Each row comes from the steps of one walk. Every step used is in the known rows, and no mark comes twice. Write the walk behind each row, first mark first.
Known rows:
naguf bezen: [  8.5 -10.2  10.7  14.8  19.0  10.2   0.9  -1.5   1.9   9.6 -11.3 -12.9
  -2.3   0.3  -1.3  -4.3  -2.0  -0.3  -1.3  -1.9 -10.5]
kena sobo bezen batif: [  2.3   1.3  14.6  12.7  10.6  10.4  -1.0  -6.4   1.9  14.8   0.4   1.5
  -1.4  -6.9  -3.8  -0.1   6.5  -0.3   3.0 -42.6  -0.3]
feluzek naguf kena sobo bezen: [ -9.0  -6.0  13.0  15.4   6.9   7.5   9.7  -4.9  -0.5  11.0  -2.4   2.8
  -3.2  -2.8  -0.7   0.7   3.9   1.7  -1.9 -35.1  -1.7]
kena sobo feluzek naguf bezen batif: [  1.5   5.7  14.7  17.0  27.7   6.5  -2.4  -5.9   0.4  20.1  -5.5  -6.3
   0.0   2.8  -7.3  -4.9   2.0   3.3  -7.8 -23.2  -6.1]
batif naguf bezen: [ 16.2 -11.3  13.5  14.4  21.9   7.2   2.1   0.1   2.9   4.8 -14.3  -7.2
  -4.2  -1.5   1.7  -5.1  -1.1   4.9  -2.3 -20.8  -5.2]
batif naguf: [  7.9 -12.4  13.3  13.2  10.8   7.5   2.6  -2.5   1.5   2.1 -16.6   2.1
  -4.5  -6.9   0.3  -0.8   3.0   3.8  -1.6 -19.2  -1.5]
kena sobo feluzek naguf bezen: [ -5.6   1.3  12.3  16.7  25.0   2.8  -0.2  -7.2  -1.9  16.1  -7.1  -4.9
  -1.9  -0.3  -4.1  -3.9   3.0   6.2 -10.6 -28.1  -9.2]
naguf feluzek: [ -2.7 -12.8  14.0  14.2  10.3  10.9   4.4  -5.0   3.7  12.2 -15.1 -10.7
  -1.7  -2.1  -1.6  -2.8   3.0   1.0  -3.9  -6.0 -13.1]
sobo bezen batif: [ 10.7  -3.9  14.3  12.0  10.9  14.4  -0.1  -5.2   3.2  10.1  -4.1  -7.0
  -2.3  -6.1  -4.4  -0.8   4.3  -2.8   5.1 -22.1   3.3]
bezen naguf kena sobo: [ -9.1  -7.8  12.1  16.3   5.7  11.7  13.7  -3.5   0.8  15.9 -13.6   2.3
   1.8  -0.4  -2.2   1.8   3.4   4.9  -1.5  -4.0 -13.3]
feluzek naguf: [  1.5  -8.4  10.5  16.8   7.7  10.1   0.2  -3.7  -2.7   6.2 -10.2  -5.6
  -4.3  -0.3  -5.9  -1.8   1.1  -0.1  -4.6  -3.9  -1.9]
sobo bezen batif naguf: [ 17.7  -5.5  16.7  11.8  12.8  11.3   1.0  -3.6   4.2   5.8  -8.0  -0.2
  -4.5  -7.9  -0.6  -1.4   4.0   2.1   3.9 -38.3   8.6]
kena sobo feluzek naguf: [-13.2   0.4  11.9  15.9  13.9   3.5   0.3  -9.2  -3.2  13.8  -7.7   3.6
  -2.2  -5.7  -6.1   0.2   6.5   5.3  -9.9 -23.3  -4.9]
batif bezen sobo feluzek: [ -2.8  -5.2  10.4  10.3  12.3  12.6  -3.5  -9.7   0.2  11.5 -10.2 -17.5
   1.0  -9.7  -6.3  -0.7  10.2   1.5  -8.8   3.0 -13.0]
kena sobo feluzek naguf batif bezen: [-11.6   1.6  10.3  14.0   6.7   2.7   2.0 -10.9  -3.4  15.2  -6.4  -3.3
   2.5  -4.4  -9.4  -1.4   6.1   9.6 -11.9 -21.3  -4.2]
bezen batif naguf: [ 14.1  -8.7  15.7  13.5  12.7  11.3  -0.2  -1.8   4.3   5.4 -14.8  -1.1
  -2.1  -4.0  -2.7  -1.7   1.6   1.1   1.5 -12.9   1.1]
kena sobo: [ -7.6  -6.8  11.0  14.3   9.6   6.6   2.0  -4.7  -0.6  12.3  -7.7   3.7
  -1.2  -5.6  -2.7   0.5   5.0   1.1  -2.7 -20.3  -8.9]
sobo feluzek: [ -6.2  -5.8  12.4  11.8  13.2   8.6   3.0  -7.8   1.1   9.3 -16.1  -3.4
  -1.8 -10.1  -4.7   0.6   6.2   2.2  -4.0  -3.4  -6.0]
sobo feluzek naguf batif: [ -2.8  -2.2   8.8  14.2   5.1   4.5   4.5  -7.2  -1.8   6.5 -14.4  -4.3
  -3.2  -4.3  -8.2  -1.2   3.6   5.4  -7.1  -5.2   1.4]
sobo bezen naguf kena: [  2.1  -9.8  13.5  14.1   4.7  16.1  14.4  -4.6   1.5  10.4 -12.8  -5.2
  -2.2  -3.6  -0.9   1.5   3.6   3.4   4.2 -13.5  -1.2]

Which walk is each row?
[  7.8  -3.3  20.2  13.2  14.3   7.1   3.2  -5.8   5.9  16.4  -5.9   3.3
  -2.8  -5.3   1.9  -3.3   7.0   6.0  -0.9 -63.1  -2.1] -> kena sobo bezen batif naguf feluzek
[ -2.9  -2.6   9.7  13.6   7.4   6.4   2.4  -9.7  -2.3   9.6 -10.6 -12.4
   1.3  -3.8 -10.6  -2.1   3.6   7.3 -10.1  -1.6  -1.6] -> sobo feluzek naguf batif bezen
[  3.7  -9.7  12.1  15.6   7.3  17.2   1.8  -7.1  -1.8  14.9 -11.3 -13.2
   1.8  -1.9  -7.2  -0.8   2.1   6.2  -3.7   8.9  -8.0] -> batif bezen naguf
[  2.5  -3.2  11.8  15.9  23.0   7.0   0.2  -5.7  -0.9  11.3 -11.1 -12.4
  -3.7   0.6  -5.2  -4.4  -0.3   4.1  -8.7  -6.4  -5.2] -> sobo feluzek naguf bezen
[ -7.1  -6.7  10.9  12.8   9.6  13.2   4.7  -7.9  -0.5   9.4  -9.8 -19.7
   1.1  -3.0  -5.6  -0.9   7.0   0.2 -11.0  11.7 -13.9] -> batif bezen sobo feluzek naguf kena
[ 12.1  -4.9  12.0  11.3  24.4   6.3  -0.1  -3.2   2.8   6.5 -15.2 -13.2
  -5.1  -6.6   1.4  -4.2   5.3   5.2  -7.9 -18.9  -9.2] -> batif naguf bezen sobo feluzek
[  8.8  -8.0  10.1  18.2  18.0   9.6  -1.4  -1.4  -1.5   9.1  -8.6 -13.5
  -4.1   5.3  -4.2  -5.8  -3.3   0.9  -5.3  -2.1  -5.9] -> feluzek naguf bezen
[  0.0 -10.6  14.1  16.9   7.5  14.5   6.1  -5.4   1.7  16.5 -17.4  -9.4
  -1.3   0.6  -3.4  -2.9   1.6   5.8  -3.8   3.2 -12.1] -> bezen naguf feluzek
[  5.9  -5.8   5.4  14.5  -0.6  10.1  -2.4  -4.4  -3.6   6.9  -5.3 -19.7
  -0.7   0.2  -8.7  -3.6   4.0   1.4  -8.7   7.6  -7.9] -> feluzek naguf batif bezen sobo
[ 15.1  -5.3  13.2  15.1  22.2  14.0  -1.0  -0.9   4.7  12.5  -8.8 -15.3
   0.1   2.8  -4.6  -5.5  -2.3  -2.5   1.6   3.4  -8.5] -> naguf bezen batif
[  5.4 -15.3  16.4  14.0  12.5   8.1   5.6  -3.3   4.7   6.8 -18.6  -4.1
  -3.8  -4.2   2.1  -3.4   2.5   5.8  -4.5 -22.5  -7.8] -> batif naguf feluzek
[  3.3 -16.4  14.4  12.8   9.2   9.4  13.1  -0.2   4.8   1.4 -19.1   0.2
  -2.3  -4.8   3.1   0.0   1.9   2.2   0.2  -8.6  -5.8] -> batif naguf kena
[ -9.6  -7.9  13.7  11.9   7.0   8.1  11.9  -4.7   2.6  11.8  -5.1   0.8
  -1.5  -7.4   1.5   2.1   6.8   0.3   1.0 -34.0  -6.2] -> naguf kena sobo bezen
[ -5.6  -4.4  11.7  15.0  12.7   7.9   0.7  -8.4  -2.8   8.4 -13.5  -5.2
  -3.9  -5.3  -7.1  -0.8   4.2   2.6  -7.7  -7.8  -1.6] -> sobo feluzek naguf
[  4.0  -9.8   8.5  11.6   8.1  14.7  -4.3  -5.6  -0.6   9.0  -7.0 -20.2
   0.1  -5.4  -4.8  -1.6   6.3  -2.0  -5.4   7.3 -13.6] -> batif bezen sobo
[ -0.9  -1.3  12.4  14.9   6.3  10.4   4.3  -7.6  -2.4  16.5  -4.7   3.1
  -3.0  -6.4  -3.6   1.1   5.9   7.3   0.8 -41.6  -0.4] -> kena sobo bezen naguf
[-16.2  -2.5  15.2  14.0  11.8  12.0  13.0 -10.7   1.1  21.6 -12.1  -3.7
   6.1  -4.8  -4.6   1.7   7.4  10.1  -7.4  -1.0 -14.8] -> batif bezen naguf kena sobo feluzek
[-16.6  -1.8  14.1  14.3  11.0   9.5  14.5  -8.0   0.9  18.0 -16.3   3.0
   1.9  -5.5  -3.1   2.9   6.8   8.1  -4.6 -11.2 -11.3] -> bezen naguf kena sobo feluzek
[  4.9  -3.4   9.3  11.9  21.1   9.6  -0.5  -4.5   1.3  10.6 -12.5 -20.2
  -3.1  -4.9  -2.6  -3.7   5.4   0.3  -7.2  -2.7 -14.0] -> naguf bezen sobo feluzek
[ 19.3 -10.1  10.4  13.3  19.1   8.6  -1.4   0.8   2.4   4.0 -12.1 -14.9
  -5.7  -1.8   2.5  -5.1   2.3   2.1  -4.6 -13.3 -10.6] -> batif naguf bezen sobo
[ -3.0 -13.8  11.5  16.4   6.7  11.8   8.7  -2.0   0.3   5.4 -12.9  -6.6
  -2.2   1.9  -2.5  -1.0  -0.4  -1.8  -2.8   7.5  -6.5] -> feluzek naguf kena
[-12.1  -7.9  11.8  17.2   8.2   7.4   9.6  -3.2  -0.6  10.8  -8.4   2.4
  -1.0   0.9  -1.9   0.1   2.1   0.5  -5.3  -9.0 -10.1] -> feluzek naguf kena sobo
[ -5.3  -3.8  12.4  12.6   9.4   6.7   2.0  -7.0  -0.3  12.3  -3.2   2.3
  -3.8  -9.6  -2.1   1.0   7.1   1.9   0.1 -45.2  -1.9] -> kena sobo bezen
[ -3.6  -3.1  15.6  16.0   8.6  10.6   6.4  -8.8   0.3  21.9  -6.8  -0.9
  -2.3  -3.6  -1.5  -1.6   6.1   9.5  -2.5 -42.4  -8.2] -> kena sobo bezen naguf feluzek
[ -1.1  -0.7  15.2  15.5   8.7  10.8   6.9  -4.2   2.1  14.2   0.2  -1.2
  -1.4  -0.4  -3.4  -0.2   3.4  -1.4   0.6 -30.3   0.0] -> feluzek naguf kena sobo bezen batif
